Each row was made from one path, in order. Every step used is in the known rows, and no mark comes twice. Write each row's path.
(in the rows, 128 means zero)
Known rows
puvug, logire: [127 109 134 148 168 137 107 121  86 101  97 144 155 106 142 172 146 122
 133 154 111  81 126 117 131 116 141  75  96 120 127 141 130 123 166 149
  91  77 121 152 108 132 102 118 147 149 121  96 140 163 108 157  87  80
 125 124]
nisefef, fomubo: [128  77  95 113 141 140 119 124 118 112  90 145 110 119 168 141 124 160
 104 155 115 105 109 121 136 113 150 123 118 118 139 116 131 112 174 111
 130  36 119 141 103 142  99 113 116  95 139 111 119 172 129 163 114 107
 141 111]
bulu, dosul: [118 108 116 142 140 144 126 130 106  96 107 116  98 105 130 173 120 155
 123 118 132 123  94 148 110  97 141 123 100  83 119 134 142 116 146 115
 107  95  94 150 147 150 113 150 129 134 130 109 111 190 145 128 119 116
 155 147]
logire, mevu: [101 135 141 159 146 122 122 121 158  89  62 115 133 139 124 143 146 132
 104 137  97 122 127 122 118 117 123 113 106 140 134 126 138 101 113 106
 140  88  73 158 128 126 102 112 111 148 123 119 151 169 104 129  75 103
 121 110]
nisefef, muvam, budiv: [158 104 111 130 153 136 105 122 118 128  89 123 103 127 175 142 124 134
 110  85 136 104 133  82 164 106 124 109 116  99 170 134 176 153 115  95
  99 101 134 151  86  79  99 102 156  98 133 115 113 197 121 147 120 123
 144 108]
lekog, budiv, figog: [124 145  98  89 175 127 149 121 115  99 115 134 113 162 182 161 147 117
 106 138 124 167 143 110 148 131 119 129 109 155 159 137 166  84 155 102
  98  50 108 186 126 179 152 122 109 190 131 102 123 195 176 180  75  94
 122  85]
gidif, budiv, muvam, nisefef: [131 141  87 142 168 113 120 123 160 115  19 185 133 173 160 118 129 118
 107 137 157 141 127 126 139 117 113 121 105  86 140 157 136 127  98  56
 106 119 132 155 165 114 113  61 151 156  83 161 136 178 134 130 117 130
 119  88]
gidif, budiv, figog: [116 105 104 119 184 128 143 114 147  91 108 144 107 167 172 166 138 132
  86 132 117 169 141 133 143 115 120 139 113 158 144 143 136  98 148  90
  95  52 115 192 112 143 165 116  92 198 116 121 115 191 163 170  92 107
 122  99]
nisefef, figog, budiv, muvam: [135 133  81 122 158 116 155 133 119 123 129 167 142 142 154 134 121 171
  99 108 121 134 126  83 171 157 121 111 107 122 170 145 137 108 159  77
 115  61 167 178 103 132 117  65 128 138 120 105 132 209 161 151  95 130
 167  86]
fomubo, nisefef: [145 127 114 134 126 177 108 109 116 118  93 125 100 108 141 120 118 149
 128 172 116 140 122 130 136 118 103  93 130 121 131 138 137 125  91 116
  91  90 123 134 162 108  83 130 113 124 157  65 150 194 155 150 115 101
 118 140]
lekog, budiv, muvam: [137 172  97 130 162 114 131 132 124 108  68 152 126 164 150 130 127 118
 111 139 135 120 116  93 141 128 128  98 118 118 147 147 158 119 141 107
 112  85 151 155 136 142 141  79 166 155  97 134 142 217 121 163  95 109
 142  66]
muvam, nisefef: [129 119  96 115 147 127  99 124 130 121  60 160 126 128 154 129 151 126
 141 146 142 129 127 133 135 121 114 122  96  84 135 139 149 109  97  95
 114 118 104 143 168 143  84 122 132 133 127 134 132 146 155 116 119 120
 122 134]
lekog, budiv, figog, nisefef, noko, logire, mevu: [ 79 144 111 137 171 133 139 132 118  87  72 106 124 150 158 200 128  80
 117 138 118 144 136 111 101 151 144  92 103 137 152 101 166  65 134  85
 140  32  61 165 140 132 105  89 123 201 183  74 166 219 134 171  38 127
  93  92]
noko, logire: [137 119 122 146 146 155 105 140  82 112 124 106 166  67 146 184 133 104
 142 155 135  97 119 139 105 135 132  94 127  89 132 135 153 106 142 180
 149  76 114 155 122 124 125 133 132 136 140 109 139 163 104 150  90 104
 128 123]
noko, nisefef: [160  96 120 131 136 158 105 117 112 126 102 130 127  90 116 144 123 118
 134 149 140 139 110 133 140 129 114  96 134  96 139 158 170 109 126 129
 112 124 127 134 151 131  71 137 114 144 151 102 116 186 129 124 124 113
 144 143]
muvam, budiv, figog, nisefef, dosul: [116 117  67  77 150 173 150  93 112 128  93 118  72 144 158 172 101 140
 118 101 154 153 119 127 146 125 125 120 114  92 133 174 150 111 172  87
  93  91 125 173 112 132 132 125 127 141 182  89  87 204 178 134  98 111
 124 142]
figog, budiv, muvam, nisefef, noko, logire: [121 137  75 131 165 132 103 149  91 131  89 159 153 105 155 174 111  89
 143 129 162  82 112 117 126 152 140  92  84  62 156 105 152 124 113  90
 132  70 149 144 150 126  77  67 185 121 150 114 169 204 135 129  92 144
 130 113]
gidif, budiv, figog, nisefef, puvug: [ 81 110  70 138 167 143 155 104  97  97  50 139 111 179 151 159 133 142
  90 151 113 204 130 118 140 137 131 148  94 106 155 176 150  97 174  62
  69  75 108 160  97 133 139 102 112 229 149  80  99 217 147 151  93 133
 106 125]
noko, logire, mevu: [103 139 148 173 149 145 126 133 127  94  80  99 167  94 130 177 142  94
 119 145 116 100 134 138  92 128 124 101 117 112 135 119 150  90 118 148
 171  74  68 159 120 117 105 106 113 162 140 118 165 167  84 143  56 100
 112 105]
budiv, muvam, nisefef: [143 140  76 136 142 122 114 112 142 124  46 181 156 138 150 110 133 131
 134 135 164 130 120 109 140 139 113 126 107  80 144 150 144 108 101  75
 114 126 144 141 156 126  94  71 154 120 106 144 132 163 143 122 114 122
 144  98]
budiv, figog, nisefef, dosul, bulu: [141 105  37  74 145 163 150  89 112 107 102 121 150 144 121 187  84 167
 110 128 125 145 107 138 106 162 132 137 126  73 139 135 145 101 157 132
  98 107 127 169 145 142 115 121 112 142 188  87 103 156 156 143 118  94
 144 150]
figog, nisefef: [136 106  98 141 131 143 127 119 112 127  84 128 108 135 129 136 124 144
 151 160 110 162  95 127 137 133 125  88 126  97 131 166 144 108 140 118
  95 115 108 137 162 131  88 126 113 161 153  85 114 178 136 121 116 129
 110 144]
gidif, budiv, figog, nisefef, fomubo: [119  63  67 109 162 139 172 111 135 114  76 157  76 179 196 148 117 158
  99 164 125 178 120 146 141 126 146 125 124 134 143 141 136  86 187  64
 109  37 105 168 105 145 116  91  75 167 163  86 101 199 169 167  97 121
 102 103]
fomubo, nisefef, dosul: [136 143 100  99 128 202 116 102 118 106  85 118  81  98 106 158  80 141
 108 143 130 108 102 136 124 109 110  91 105  89 123 168 127 126 134 111
 100  85 125 137 145  95  99 131 126  72 154  81 115 192 154 150 134  92
 140 163]
muvam, nisefef, noko: [108 106  93 102 155 125  67 133 124  98  52 171 112 136 135 162 128 129
 124 132 128  99 116 105 148 120 131 120  84  89 150 102 140 123 104  51
  98  89 116 127 164 129  74 111 165 104 134 110 136 168 157 132 131 139
 131 151]
gidif, budiv, figog, nisefef, noko, logire, mevu: [ 75 114 113 157 178 135 135 133 139  83  64 120 124 155 150 203 119  92
 102 132 114 145 138 136 102 143 139 101 101 134 147 109 142  78 124  69
 145  41  60 167 134  98 120  81 114 204 167  89 157 219 123 160  50 134
  91 103]
gidif, budiv, lekog: [115  88 117 103 207 113 128 129 146 136  82 143  99 157 154 159 109 128
 104 160  96 129 135 165 134 105 119 101 100 141  95 156 154 103 176 128
 127  73 124 163 105  91 168 116 115 179  95 119 143 194 148 190 142  93
 104 112]
lekog, budiv, muvam, nisefef, noko: [119 156  75  98 170 105  86 141 131 103  35 184 115 170 154 152 116 111
 115 128 149 103 119  85 150 132 135 110  90  92 158 110 151 127 109  31
  98  86 143 137 169 131  89  75 198 126 118 132 152 203 154 151 115 139
 136 101]
muvam, nisefef, figog, budiv: [116 109  78  77 162 123 142 139 112 124 122 149 119 142 174 148 152 164
 129 122 121 147 157 113 179 142 116 132  90 106 155 125 153  99 137  68
 106  76 105 174 141 158  65 104 109 150 144 100 137 171 189 129 106 138
 118 134]

Which path is each row?
[126 101  82 111 147 138 154 100 109 141  97 124  89 160 191 133 130 147
 135 127 151 198 134 112 156 136 115 132 135 131 151 142 162 111 140  86
  86  93 125 179 110 150 107 119 111 196 179  70 112 200 183 136  77 126
 101 114] | muvam, budiv, figog, nisefef
[121  70  98  64 186 127 157 125 107 166 154 139 107 112 146 151 110 149
 137 131 107 158 157 133 171 160 102 102  94 141 130 148 187  69 189 106
 125  54 141 165 104 114  98 115  89 167 156  59 146 206 204 177 133 104
 120 137] | noko, nisefef, figog, budiv, lekog
[123 125  74 123 151 116  75 121 134 108  47 195 130 147 139 145 109 133
 118 119 150  99 105  88 146 134 125 121  88  88 153 109 134 131 104  36
 101  99 148 130 157 113  90  71 190 101 121 130 136 181 154 133 123 142
 152 119] | budiv, muvam, nisefef, noko
[ 93 143  82 154 181 118 127 113  60 116  38 182 165 133 147 144 153 118
 128 142 142  99 138 105 151 147 137 105  50  75 153 145 153 129 159  76
  72  82 156 142  97 145  72  60 190 176 130 104 163 202 109 133  73 104
 116 118] | figog, budiv, muvam, nisefef, puvug, logire
[144 140  33  77 160 134 130 115 124 126  72 151 159 148 120 154  92 154
 112 107 148 100 114 141 122 152 131 133  99  32 140 114 150 139 110 108
 115 132 165 159 161 142  76  77 168 109 150 137 150 166 141 113 125  97
 146 136] | figog, budiv, muvam, nisefef, dosul, bulu
[141  72  88 100 169 124 136 107 117 175  87 131  90 139 166 136  95 122
 143 116 120 140 138 111 154 132 102  91 108 114 125 166 192 111 166  88
 108 100 136 142  77  50 105  90 138 133 156  72 128 208 163 178 146 114
 113 108] | figog, nisefef, muvam, budiv, lekog
[107  87  79  47 189 108 152 130 117 162 125 156 114 142 181 147 127 149
 140 129 109 143 166 132 171 149 102 124  72 130 127 139 167  66 175  82
 126  57 123 172 110 127 103  99 107 151 137  90 157 176 213 169 133 109
 106 126] | muvam, nisefef, figog, budiv, lekog
[ 90 154 101 161 165 118 114 143 139 107  48 144 152 129 137 165 126  87
 121 115 141  94 131 110 109 153 135  91  80  95 152  91 152 105  87  64
 156  67 103 152 150 119  71  44 168 149 149 112 193 205 120 124  56 131
 112  94] | figog, budiv, muvam, nisefef, noko, logire, mevu
[130 103  84 124 136 143 161  97 119 122 115 141 114 148 161 149 127 144
 141 149 122 194 106 122 136 150 113 117 126 131 146 166 141  75 153  99
  93  87 113 168 136 143 116 117  89 180 175  69 101 183 173 143  91 125
 115 123] | budiv, figog, nisefef
[141 142 106 162 174 115 122 132 155 107  56 169 129 172 146 136 111 135
  82 134 133 132 111 121 141 116 127 108 120 119 140 156 133 137 134  94
 109  97 153 158 126 104 159  74 147 166  74 151 125 208 112 156 111 121
 140  79] | gidif, budiv, muvam
[133 154  68 130 153 106 125 125 133 140  67 176 131 153 164 105 138 130
 143 126 147 142 117 118 152 145 117 109  97  84 140 140 153 124  96  73
 109 116 158 153 163 150  81  64 161 142 119 134 150 188 156 102 105 130
 127  97] | figog, budiv, muvam, nisefef
[158 125  62  80 141 185 113 100 112 106  82 117 142 117 100 168  72 168
  98 145 125 101 113 153 107 135 120 121 125  64 131 109 137 137 112 148
 101 111 138 139 162 105  88 129 137  92 178  81 140 175 136 149 139  82
 145 164] | fomubo, nisefef, dosul, bulu
[141 105  57 119 140 128 127 110 134 121  35 196 127 136 182 110 122 146
 114 140 163 114 116 115 144 131 134 140 105  82 155 120 134 107 137  65
 138  70 139 141 124 139  77  55 142  84 123 139 132 157 142 144 115 116
 143  87] | budiv, muvam, nisefef, fomubo
[165  79  97 106 157 157 143  93 114 138 119 132 113 119 184 139 127 111
 113  79 163 164 148  90 174 143 104 130 117 122 185 147 191 114 115  70
  97  94 138 174  76  97  97  99 119 145 181  86  93 210 168 154  97 120
 156  98] | noko, nisefef, muvam, budiv, figog
[131 139  72  83 162 126 135 128 129  99  70 180 148 158 183 143 147 142
 110 113 164 150 160  80 174 151 104 142 106 101 169 140 156  84 139  43
 112  75 110 167 138 143 100  73 139 147 106 135 133 174 185 165 105 131
 150  85] | lekog, budiv, muvam, nisefef, figog
[117  96  61  87 157 142 173 113 112 118  89 147  81 168 200 145 129 147
 122 167 123 177 126 121 147 144 146 120 119 130 149 130 153  71 189  84
 110  24 100 166 115 172  99 100  91 159 181  76 112 203 173 178  87 112
 108  90] | lekog, budiv, figog, nisefef, fomubo
[119 132  76 100 162 137 164 119 110 114 101 133 101 180 175 145 140 125
 140 156 124 197 130 114 142 149 119 105 118 139 145 157 160  71 153  89
  86  77  98 173 145 164 122 118 102 208 169  74 117 213 178 158  80 117
  99 105] | lekog, budiv, figog, nisefef
[126 119 109 118 146 165  84 124 109 102  86 140  87 128 118 155  92 145
 115 153 113 108 108 106 145 120 121  93 111 126 144 108 129 134  98  76
  82  67 128 119 157  92  74 119 147  97 161  52 146 207 165 160 122 125
 132 152] | fomubo, nisefef, noko
[116  99  86 124 148 161 119 126  79 113 120 130 141  99 148 207 112 104
 138 149 133 132 107 122 111 163 138  96 115  99 151 122 148  83 153 104
 121  50 116 153 134 125 108 109 134 161 188  61 128 194 155 157  84 137
 127 129] | budiv, figog, nisefef, noko, logire
[153 120  80 119 149 132 160 125 116 138 124 158 145 127 149 128 114 153
 112 108 141 155 128  94 179 167 112 100 117 114 172 148 161 103 148  72
 113  82 165 164 119 132  84  68 127 150 144  94 126 221 162 141 103 128
 166 107] | noko, nisefef, figog, budiv, muvam
[123  91  83  86 150 148 117 126 123 103  96 165 146 127 165 155 150 163
 116 119 143 145 157  98 174 140 103 156 106 104 159 134 139  85 136  69
 112  79  80 161 131 137  85 112 107 123 122 114 117 133 182 152 124 127
 140 137] | muvam, nisefef, figog
[158  92  91 131 145 140 129 117 116 142  80 129 100 137 170 132 119 131
 127  93 135 134 120  91 162 122 121  93 123  81 160 157 177 147 118  81
  87 119 125 139 101  69  73  96 149 125 163  95 108 211 135 134 122 130
 120 117] | figog, nisefef, muvam, budiv
[134 108  54 107 153 115 143 123 127 140  55 192 114 146 195 100 129 149
 125 139 155 117 121 120 153 138 142 120  98  88 156 114 144 111 137  57
 129  64 152 147 130 155  70  49 139  96 135 129 145 183 155 128 102 126
 128  88] | figog, budiv, muvam, nisefef, fomubo
[136 172  74 114 161 107 119 130 136 120  35 177 135 169 164 118 141 106
 128 143 166 138 131 101 143 131 114 119 105  86 144 144 162 111 104  72
 104 115 130 148 168 144  95  74 168 146  97 148 149 183 153 134 106 116
 124  78] | lekog, budiv, muvam, nisefef
[153  94  68 137 129 155 161  97 131 117 119 149 132 132 147 142 111 128
 130 109 107 168 104  94 143 163 111  98 102 114 171 181 151  82 127  71
  90  90 109 157 102  78  89  79  96 130 171  67  73 185 160 157 114 134
 156 111] | budiv, figog, nisefef, muvam
[130 125  37  54 168 160 154 105 109 102  91 115 134 168 133 186  95 153
 109 136 132 149 127 138 112 156 136 128 123  77 140 124 163  98 163 129
  92  96 116 172 151 153 120 119 121 159 187  90 120 188 164 158 111  87
 127 133] | lekog, budiv, figog, nisefef, dosul, bulu
[138  87  95  91 163 147 145 138  98 131 148 129 116 111 143 154 132 156
 123 123 121 154 145 120 186 151 115 103 112 115 167 143 170 102 146  91
 106  75 127 166 139 145  66 119  93 165 168  78 122 206 177 134 110 129
 140 151] | noko, nisefef, figog, budiv
[130  71  76 121 133 148 145 118 114 124  74 140  91 137 161 131 119 160
 131 169 116 140  97 127 133 128 149 107 132 100 135 135 134  99 174  96
 121  61 112 133 122 137  73 105 104 113 166  81 113 180 141 144 118 120
 116 119] | figog, nisefef, fomubo
[ 91 151  52 141 150 121 125 114  91 127  31 170 144 152 139 112 140 135
 115 132 146 144 123  93 158 146 122 146  65  65 158 145 165 128 132  44
  87 105 158 137 122 153  90  66 170 161 121 123 141 202 138 117 102 135
 135 109] | figog, budiv, muvam, nisefef, puvug
[114 101  90 125 149 133  97 135 114 107  79 145  96 150 119 169  96 147
 136 147 101 125  87 112 140 129 144  88 110 102 135 128 136 119 139  75
  83  91 115 126 158 112  79 115 153 132 158  71 121 202 147 139 126 147
 126 151] | figog, nisefef, noko
[109  95 123 161 169 158 108 107  38 103  59 140 165  87 110 174 143 112
 124 166 132 101 128 116 142 137 135 100  84  86 144 157 163 119 180 124
  77  88 135 124  83 123  72 114 149 180 155  77 127 188  96 149  87  95
 131 150] | noko, nisefef, puvug, logire
[172 114  99 145 118 182 123 106 123 111  97 150 123 100 132 124  99 130
 122 134 110 115 115 101 141 137 100  79 106 111 165 167 145 112  81  90
  90  91 117 129 129  44  61  91 121  68 158  64 114 198 132 161 139 116
 148 126] | fomubo, nisefef, muvam
